Every row comes from one small tree of marks. The marks that hang from a mark follow it in brackets, in the order of their numbers. Every link used is in the known rows. Which tree was each row made from?
Known rows:
j_657(j_53(j_826)): [ -3  -2  -2  -3  13 -12   4  -8   0  -6  19  -8   6 -14   1 -10 -19  -3
 -16   8 -22]
j_826(j_657(j_53 j_677 j_741)): [ -9  17  -8   8  23  -8  41  37   4  10  -4   9 -11  -6  -6  -3  -2 -23
 -14  13   3]
j_826(j_657(j_53 j_677)): [ -9  20  -5  14  37 -14  18  17  -5  16  -8   6  -6  -7   7  -3 -12 -22
 -11   9   8]
j_791(j_53(j_826(j_657(j_677)))): [ -1   1  10  -7  14 -35 -10   4 -12  17  -6   2 -18 -10   4 -13 -18 -41
  -1  -9 -12]
j_53(j_657): [ -5   4  17  -2  18  -6 -17 -12  -1  -3  -7  -2  17  -8  19 -22 -18   1
  -9   6  -3]
j_677(j_657(j_741 j_826)): [-13  19 -10  23 -29  -1  34 -14  -2  -9  10  -8  35 -10  19 -18 -13   3
   1  21  29]
j_53(j_657(j_677 j_741 j_826)): [ -5  15  22  15   2   6  12  24  -3   1  -3   0  18 -10  22 -19  -4  -3
 -24  24  23]
j_677(j_657(j_53)): [-14  19 -22  27  17  -6  18 -19   5  -8  13  -3  14 -10  13  -9 -20   0
 -10  20   8]
j_677(j_657 j_741): [-16   6 -13  21 -21 -18  -1 -27   5  -6  10 -26  26  -7  20 -12 -20   4
  -7   4   0]
j_53(j_826): [ -1  -3   7  -2 -10 -22 -10 -23  -6   0   5 -10  12 -12  11 -16 -22  -5
 -12  -4 -21]
j_791(j_53(j_826(j_657(j_741)))): [  0  -9   5 -35  -4 -28  13   8  -3   1   4  -1 -10 -10 -14 -19 -13 -31
  18  -8 -20]
j_741(j_826(j_657)): [-10  -1   9 -11 -19 -18   4 -34 -12   8 -17   1  15  -8   4 -14 -21  -9
   5   2 -10]
j_53(j_826(j_657(j_677 j_741))): [ -1   4  15   8 -21 -22  21   6   0   3 -15  -3 -16  -6   1  -9  -9 -23
 -12   2 -20]
j_741(j_826): [ -9  -4  -1  -6 -15 -12  -6 -27 -11   8  -3   3  26 -12   6 -17 -21  -1
 -18   7 -12]
j_657(j_53(j_826) j_677 j_741): [ -1   3  -3  13   8  -5  27  28   7   0  14   0 -13 -12  -6  -5  -6 -12
 -40  19 -24]
j_741(j_657): [-10   1   7   5  10  -3 -12  -8  -1   5  -7   4  16  -5  19 -21 -11   7
 -13   9  -1]
j_791(j_53(j_657)): [ -3   0   9 -22  39 -13 -26   4  -6   5   4   4  10 -11   9 -26 -17 -17
  -1   0   2]
j_53(j_657 j_826): [  1  -7  31  -2  -2 -12 -22 -28   1 -14  -2 -12   7 -10  17 -22 -21   3
 -14   7 -26]
j_657(j_53 j_741(j_677 j_826)): [ -9  -4 -17 -25  -4  11  16   5  -2  -4  21  -9   3 -12  -5 -14   7  -2
 -27  25 -16]

Which tree is each row?
[ -2  -6   8 -28   6 -34  -9 -13 -12   7   2  -4  -4 -11  -1 -19 -22 -31
  19 -14 -17]
j_791(j_53(j_826(j_657)))
[ -9  11 -15 -26  19  -1  27  18  -1  -2  11 -10  -9  -6   0 -12   9 -16
   6   9   0]
j_826(j_657(j_53 j_741(j_677)))
[-13  16 -24  21   3   1  41   2  13 -13  16  -1  10  -9   0 -10 -11   0
 -12  25   3]
j_677(j_657(j_53 j_741))
[ -2   5   0  18  18 -13   4   8   0   4  12  -2  -7 -13   7  -4 -15 -13
 -37  15 -17]
j_657(j_53(j_826) j_677)
[ -3  10  14  -5  22   1   2  41  -8   8   6   8  12 -13  12 -23  -3 -20
 -14  19  26]
j_791(j_53(j_657(j_677 j_741 j_826)))
[ -5  -1  21  13 -15   5   4   2   3   0 -15   6   0  -9   6 -17  -7  -4
 -44  28 -18]
j_53(j_657(j_677 j_741(j_826)))
[ -5  -9  16 -22 -20  11 -10 -16  -1 -12   1 -14   2  -8   9 -26   4   3
 -25  23 -21]
j_53(j_657(j_741(j_677 j_826)))
[ -8 -16  18 -10   5 -11 -33   9  -2   9   6 -11   5 -12   8 -17 -12 -14
 -33  16 -18]
j_791(j_53(j_657(j_677(j_741(j_826)))))
[-16 -22   6  -4  -2  10  -5  -7  11  -6  17 -13  17  -9   4 -10  -6  21
 -29  33 -27]
j_677(j_741(j_657(j_53) j_826))
[  3  -3  24  -2  23 -18 -32   6  -4   4   2   1 -13 -12  12 -20 -17 -25
 -27   7 -18]
j_791(j_53(j_657(j_677) j_826))
[ -7   4 -11  22 -16  -3  36 -13  16 -24  21 -11  -1 -11  -2 -10 -14   1
 -17  25 -19]
j_677(j_657(j_53(j_826) j_741))
[-15   8 -20  10  -8   6   4 -41  -3 -12  18 -14   7 -11  17 -13  -8   2
 -25  32  -5]
j_741(j_677(j_657(j_53)) j_826)
[ -7  16   0   8  -1 -18  27  23  -3  15 -20   5  -5  -4   2 -10  -6 -25
  -6   1   4]
j_826(j_657(j_677 j_741))
[-13   8  -4   7  22 -18  13  25   2  11   5 -14  -1  -6   7   0  -8 -14
 -11   7  -1]
j_826(j_657(j_53 j_677(j_741)))
[ -8  11 -10 -22 -10   2  10  11 -16   3  18 -18  28 -12  20 -23   6  -3
   0   9  24]
j_657(j_741(j_677) j_826)
[ -8  19  -3  15  -6  -3  24  30 -10  15   2   1  25 -12  15 -13  -5 -10
 -20  13  27]
j_657(j_677 j_741 j_826)
[-19  12 -14  22  -5  -1  20 -11   3 -14  33 -28  41 -13  23  -8 -15  14
  -2  26  23]
j_677(j_657(j_53 j_826) j_741)
[ -5  13  17  -1  34  -6 -20  22 -16  14   5   6  17 -14  25 -22 -12 -21
 -12  14  32]
j_791(j_53(j_657(j_677 j_826)))
[-12 -10   5   1  10  12   1 -14   4  -2   5   8  12 -10   3 -14  -9  14
 -28  34 -17]
j_741(j_657(j_53) j_826)
[ -2   6   7  -7  32  -7  -4  40   1  10  -1  11  -8  -9   1 -21  -5 -27
 -24  10   1]
j_791(j_53(j_657(j_677 j_741)))
[  3 -13  23 -23  19 -18 -31 -12  -3  -6  10  -4   0 -13   9 -25 -20 -16
  -5   1 -22]
j_791(j_53(j_657 j_826))
[ -5 -10  21 -11 -21   5   4 -14   5 -11  -7   0  14  -9  -1 -22 -10   6
 -23  22 -22]
j_53(j_657(j_741(j_826)))
